Known rows, with every way that one mark hangs from another
P[L[D H Y[N]] V[Q]]: [  2  22 -19   9 -11   2 -17 -26 -22  45   2  43 -11 -21 -44  -1  -9  -3
 -29 -25   0  11  -7  44 -11]
V[Q[W]]: [-13   2  -1   3 -10  -9  -4  -3   2 -19 -11  21   0   6   3   2  -2  -5
  -5  -2  -7   6  -9   3  -4]
L[D[E] P[V]]: [ 15  12   3   9  -6   0  -2   3 -18  38  -5  22   6 -11  -8  -5  -5  -7
  -7 -19   7  -5 -11  30   4]
L[P[V]]: [  3  13   4  14  -8   4   3  -3 -10  15  -4  14  -6  -5   2  -9   1   0
   2 -14  -7 -11   1  24   3]
Q[V[P]]: [ -4   9  13  10  -4   6  -1 -10 -15   5 -11  32 -15  12  12  -7  -1   6
  11 -11  -7   4   2  11   7]
P[L[H Y] V[Q[W]]]: [ -6  14 -13   2  -3  -4 -13 -25 -16  16  -3  39 -11 -27 -27 -10 -16   3
  -5 -19 -16  27  -5  35  -7]
V[P[L[D H Y]] Q[W]]: [-13  12 -10  19 -13  -2 -16 -17 -17  22   2  44  -7   1 -13  -8  -5   1
 -10 -22 -12  28  -9  37   6]
Y[N]: [ -3   7  -1 -10  -9   6   3   2  -1   8  -3   0  -6  12  -6  18   5   0
  -8  -4   5  -6   4   7  -7]
Y[L[P] N]: [  7   4 -14 -12 -10  18   6  -1  -6  31   8  -1 -13  28   3  31   7  -2
  -9  -8   0 -20  17  28  -6]
L[P]: [ 2  6  1 11 -8  8  3  4 -4 12  3  1  0  6 10 -7  8 -3  6 -7 -7 -6  5 18
  8]
V[P[L[H]]]: [ -1   1  -5   7  -2   7 -11 -15 -10  19   6  14  -8  -1  -6   4  -6   9
  10 -17  -7  17   6  24   4]
Q[V[P[L[D[E] H]]] W]: [  6   4   4  -4  -1   1 -10  -5 -21  29 -12  41  -6   9   1  11 -15   9
  16 -26  -7  36  -7  20  10]
P[V[Q[W]]]: [-11  10   2   6  -8 -13  -4 -10  -5 -16 -17  32  -6  -8  -8  -2 -10   0
  -9  -9  -6  -1 -13   8  -8]
L[D H P[V[Q]] Y]: [  4  27  -7  28 -16   7 -10 -19 -17  48   3  47   1 -14 -23 -27   7 -10
 -19 -26  -5   6 -10  54  13]
V[P Q[W]]: [-22   6   6  13 -16  -6  -5  -8  -4 -18 -12  33  -7  14   8  -1  -1   1
  -2  -8  -8   6  -9  13   0]
Y[L[D[E] H] N[R]]: [ 22   0 -10 -28 -10  15   2  -3  -6  60   3   9  -3   4 -26  50  -8  -2
 -14  -9  22   5   3  29  -9]
P[L[H Y] V]: [  6  11 -13   0   6   5 -10 -22 -17  34   6  21 -11 -33 -29 -12 -14   7
   0 -17 -10  21   3  33  -4]
N[R]: [  2   2   9  -1  -7   2   9   4  -1   7  -3  -1  -7 -15  -4   6  -5   2
   3   4   3   1   2   4  -5]
R[N]: [ -5  -4   5   7  -6  -2   2   1 -13  -4  -8  -2  -5   6 -19   7   7  10
   2  -2   3  -3   2   7  -6]
V[P[L[D Y]] Q[W]]: [-17  11  -9  19 -12  -6 -12 -10 -21  12   1  40 -13   2  -7 -10  -6   0
 -16 -15 -12  16 -10  29  -1]
E[D]: [  7   0   1  18  -3  -6   0  -4   0  -1   3  -5   6  -2  -9   9   8  -6
 -13  -8   8  -5  -3  -7  -6]
Q[V[P[L]] W]: [ -7   5   7   2  -1  -1  -3  -4 -18   1 -12  31 -19  13  15   6 -12  13
  18 -18 -17  20   3  10   4]

Rows
[ -6   7  -8   4  -3 -14 -10 -13 -13  -9 -10  29 -12 -19 -15   3 -20   3
  -7 -14 -12   5  -6  12 -16]
P[L V[Q[W]]]
[  9  15   0   9 -15  -2 -10  -8 -12  36 -12  44  13  -6 -16   0  -4 -10
  -5 -29   1  15 -18  41   9]
L[D[E] H P[V[Q[W]]]]
[ -7  15   4  16 -15  -4   0  -5  -9  -2 -13  30  -5  -1   4  -8  -1  -3
  -2 -15 -13  -6  -6  26   0]
L[P[V[Q[W]]]]
[ -5   4  -6   6 -11  -6 -18 -13 -15  19  -6  41   1   2 -12  10 -12  -2
  -3 -23  -3  28 -14  30   1]
V[P[L[D[E] H]] Q[W]]
[  5   4 -17  -4   6   9  -9 -14  -9  32  14   8  -6 -19 -19  -9  -6   3
   4 -10 -10  27   7  26   1]
P[L[H Y]]
[ 16  11 -14  -5   7   2 -15 -18 -24  55   5  28  -2 -36 -37  -8 -19   2
  -8 -21   3  27  -9  38  -3]
P[L[D[E] H Y] V]
[ 11   7 -10  11   3  -9  -9  -6 -17  24   2  15  -8 -19 -22   3 -17   5
 -16 -18   2  -3  -7  11  -8]
P[L[D] V]
[ 11  15 -16   9   3   1 -13 -18 -20  48   9  25  -6 -27 -34 -11 -13   4
 -14 -23  -3  18  -5  31   1]
P[L[D H Y] V]
[-13   5  -5  20 -13 -10 -13  -7 -15   1  -3  34  -8  10  -2   5  -8   1
 -13 -18  -8   9 -11  17  -2]
V[P[L[D]] Q[W]]
[  5   6  -9   2   0   8 -14 -14 -22  49  10  25  -4 -12 -19  -7  -8   3
  -1 -19   0  29  -4  39   6]
V[P[L[D[E] H Y]]]
[ 17   1  -3  -7   1   2 -10  -2  -4  38   0  14  17  -5 -18   8  -3  -6
  -3 -13  13  21 -12  15   9]
L[D[E] H]
[ 12   1  -9 -23 -11  17   6  -8   1  38   3   1 -13   9 -16  46  -4   4
  -5  -5  10  -1  15  24 -10]
Y[L[H] N[R]]
[  3   3   6  -2   0  -3  -6   1 -24  20 -14  37 -12   9   7   9 -16   8
  12 -22  -7  25  -7  13   4]
Q[V[P[L[D[E]]]] W]
[  4  20   0  25 -19  -2  -9  -8  -9  28  -9  41   7   3 -11  -4   2  -6
 -10 -30  -5   6 -14  35  14]
L[D H P[V[Q[W]]]]
[  6  17  -3  -1 -16  15   2  -4  -7  55   5  17  -4  -5 -27   7   6  -1
 -16 -13  11  16   0  34   5]
L[D H Y[N[R]]]
[ -6  10   3   0  -1   8  -6 -13 -20  20  -7  39 -18   6   5  -6  -9  13
  20 -22 -21  38   4  28  11]
Q[V[P[L[H Y]]] W]
[  0  15  -4   7 -15  14  -4 -11 -21  53   9  23 -17  -6 -22   8  -3   8
  -8 -20   1  18   6  43   1]
V[P[L[D H Y[N[R]]]]]
[-13  16 -13  -4  -9  -4  -6 -16 -20  11  -7  34 -22 -17 -25   1 -14   3
 -17 -15 -12   8  -2  33 -22]
P[L[Y[N]] V[Q[W]]]
[-13  21   0  15 -14   1   2 -10 -16  12  -7  37 -10 -10  -3 -26   1  -4
  -6 -14 -17   3  -5  41   1]
L[P[V[Q[W]]] Y]
[  5   8 -12   1  -9   6  -5 -17  -6  22  -3  31  -6   9  -4  15  -5  -1
  -2 -18  -9  -1   2  36   2]
Y[L[H P[V[Q[W]]]]]
[ 10  13 -17   2   0  -3 -20 -26 -25  45   1  45  -3 -40 -43 -12 -19  -7
 -18 -21   1  23 -15  43 -10]
P[L[D[E] H Y] V[Q]]
[ 15   5 -11   0  -2  13  -2 -16  -7  37   6  15  -5   3  -5  14  -3   2
   2 -17  -5  -5   9  34   5]
Y[L[H P[V]]]
[ 16   4  -9  -3   6  -8 -10  -5 -22  31  -2  17  -3 -28 -25   7 -23   1
 -11 -17   7   5 -11  16 -12]
P[L[D[E]] V]
[  3  20  -2  11  -7  15  -1 -16 -13  42   4  26  -4 -16 -12 -25   4   0
   6 -20 -12  13   4  49  13]
L[H P[V] Y]
[ -2  16   2  14 -16   2  -6 -13  -5  12 -10  36   1  -2  -5  -5   0  -3
   6 -24 -13   8  -5  37   8]
L[H P[V[Q[W]]]]
